What can hang from each mark:
j776: j32 j35 j247 j814 j850
j104: j814
j32: j776
j850: j776
j798: j32
j35: j496 j776
j131: j161 j496

Every row comes from one small tree of marks. Brackets hold a mark, then the marks that hang from it, in the order of their numbers. Every link used is in the known rows. Which tree was each row made from?
(in the rows, 128 means zero)
Known rows:
[j798 [j32 [j776 j35 j247 j814 j850]]]: 113 145 113 114 102 133  77 137 134 137 125 134  90 106 141 169  89 142 125
[j798 j32]: 150  80 155 163 161 144 155 159 103 127 154 125 157 134 119 116 105 127 111
[j798 [j32 j776]]: 152  94 132 163 137 142 141 131 126 134 132 132 143 126 124 129 112 132 121
[j131 j161]: 180 107 162 151 153 136 154 167 149 132 141 116 187 164  93 104 150 104 131
[j776 j35 j850]: 128 107 144 135 131 135 146 137 123 117 132 143 146 132 133 125 132 100 123
[j32 [j776 [j35 j496] j247 j850]]:  98 153 102 110 108 118 119 110 154 120  81 183 125 112 143 135 161 120 121
[j35 j496 [j776 j32]]: 135 112 127 165 134 133 143  97  94 145 118  99 133 128 132  88 127 136 131
[j850 [j776 j35 j247]]: 123 159 134  98 124  99 140 150 192  96 130 186 145 137 120 153 183 120 128
[j104 j814]: 155  64 140 119 141 118 167 157 124  97 144  97 168 164 141 105 126  99 147
[j35 j496 [j776 j850]]: 110 109 124 169 137 140 137 109  95 148 106 115 150 131 123  86 134 131 136
[j35 j496 [j776 j32 j247 j850]]:  81 146 119 140 123 129  98 118  89 139 119 119 116 114 132 116 108 156 124
[j850 [j776 j32]]: 133 132 143 134 139 130 154 119 134 113 162 124 138 136 108 142 134 139 130
[j850 [j776 j247 j814]]: 129 156 139  96 136 103 126 155 169 108 163 123 134 158 104 149 152 137 145
[j35 j496 j776]: 144 101 129 168 145 125 158 113 117 142 105 116 161 144 123  73 158 120 138
[j776 j247]: 137 116 157 124 154 104 146 181 145  99 155 148 170 164 121 116 147 112 116
[j850 [j776 j247]]: 121 146 143 113 143 104 144 159 173  97 150 164 161 152 105 142 168 132 129
[j32 [j776 [j35 j496] j247 j814 j850]]: 107 163  99  94 102 118 100 105 148 131  94 143  99 118 144 140 144 125 137
[j798 [j32 [j776 j814]]]: 161 103 129 149 132 141 124 127 121 143 143  97 120 132 127 136  94 135 134
[j131 j161 j496]: 181 118 153 142 136 131 179 172 159 137 130 101 184 158  62 113 161 105 128

Which tree is each row?
111 131 118 148 121 148 103  88  68 163 131  55  95 121 131 108  87 151 145 -> [j35 j496 [j776 j32 j814 j850]]
123 133 108 126 120 126 124 122 148 130  90 182 121  98 142 134 141 135 110 -> [j798 [j32 [j776 [j35 j496] j247]]]
 89 159 114 123 116 129  76 114  85 150 131  80  90 121 133 122  89 160 139 -> [j35 j496 [j776 j32 j247 j814 j850]]
138 120 126 135 121 137 119 115 124 137 140  87 123 149 125 135 110 122 150 -> [j32 [j776 j814 j850]]
100 155 119  87 123 120 108 132 125 125 116 137 107 123 139 129 137 123 126 -> [j776 [j35 j496] j247 j814 j850]
 99 145 118 127 125 120  92 129 108 147 120  97 119 139 127 109 121 145 145 -> [j35 j496 [j776 j247 j814 j850]]
124 148 118 116 124 131 160  82 142 120 116 156 118 105 125 134 166 132 126 -> [j850 [j776 j32 [j35 j496]]]
126 132 128 104 139 103 153 142 153 107 102 183 148 131 139 106 183 106 112 -> [j776 [j35 j496] j247]
111 135 121 126 119 138  83 146 116 137 142 115 107 120 126 161  78 153 125 -> [j798 [j32 [j776 j247 j814 j850]]]
114 138 119 111 117 150 119  85  79 142 129  91  81 104 144 128  98 129 129 -> [j776 j32 [j35 j496] j814 j850]
163 112 120 136 116 137 119 118 140 142 126 116 107 119 140 144 108 124 133 -> [j798 [j32 [j776 j35 j814]]]
133 119 129 140 133 126 119 153 140 123 132 154 138 126 127 143 113 139 112 -> [j798 [j32 [j776 j247]]]
145 153 129 104 113 125 131 103 148 121 155 106  96 126 125 158 131 131 146 -> [j850 [j776 j32 j35 j814]]
113 148 135  89 117 113  96 161 137 116 147 124 110 140 138 149 118 117 132 -> [j776 j35 j247 j814 j850]
104 127 123 129 126 150 142  91  85 130 115 136 110  97 141 120 117 124 111 -> [j776 j32 [j35 j496] j850]
 94 141 103 125 113 139 106 117 127 134  89 181 112  87 141 147 120 143 108 -> [j798 [j32 [j776 [j35 j496] j247 j850]]]
142 117 129 129 134 134 164  97 111 124 115 139 122 111 143 105 143 113 112 -> [j776 j32 [j35 j496]]
137 117 139 117 123 135 124 132 118 129 147  99 117 138 134 134 113 106 139 -> [j776 j35 j814 j850]
141 127 126 126 127 124 102 150 136 132 143 117 116 131 129 148  98 143 127 -> [j798 [j32 [j776 j247 j814]]]
117 148 126 100 128 112 136 125 129 111 116 163 116 112 145 121 148 123 105 -> [j776 j32 [j35 j496] j247]
102 125 125 141 125 138 100 150 120 128 131 151 129 114 127 154  92 148 111 -> [j798 [j32 [j776 j247 j850]]]
161 115 142 152 122 126 111 123 103 147 165  44 111 152 131 116  89 133 152 -> [j35 [j776 j32 j814]]
132 135 121 121 135 122 176  99 166 116 103 174 147 122 119 121 197 116 133 -> [j850 [j776 [j35 j496]]]
155 104 124 150 121 137 137 123 143 134 114 152 131 114 140 138 123 120 118 -> [j798 [j32 [j776 j35]]]
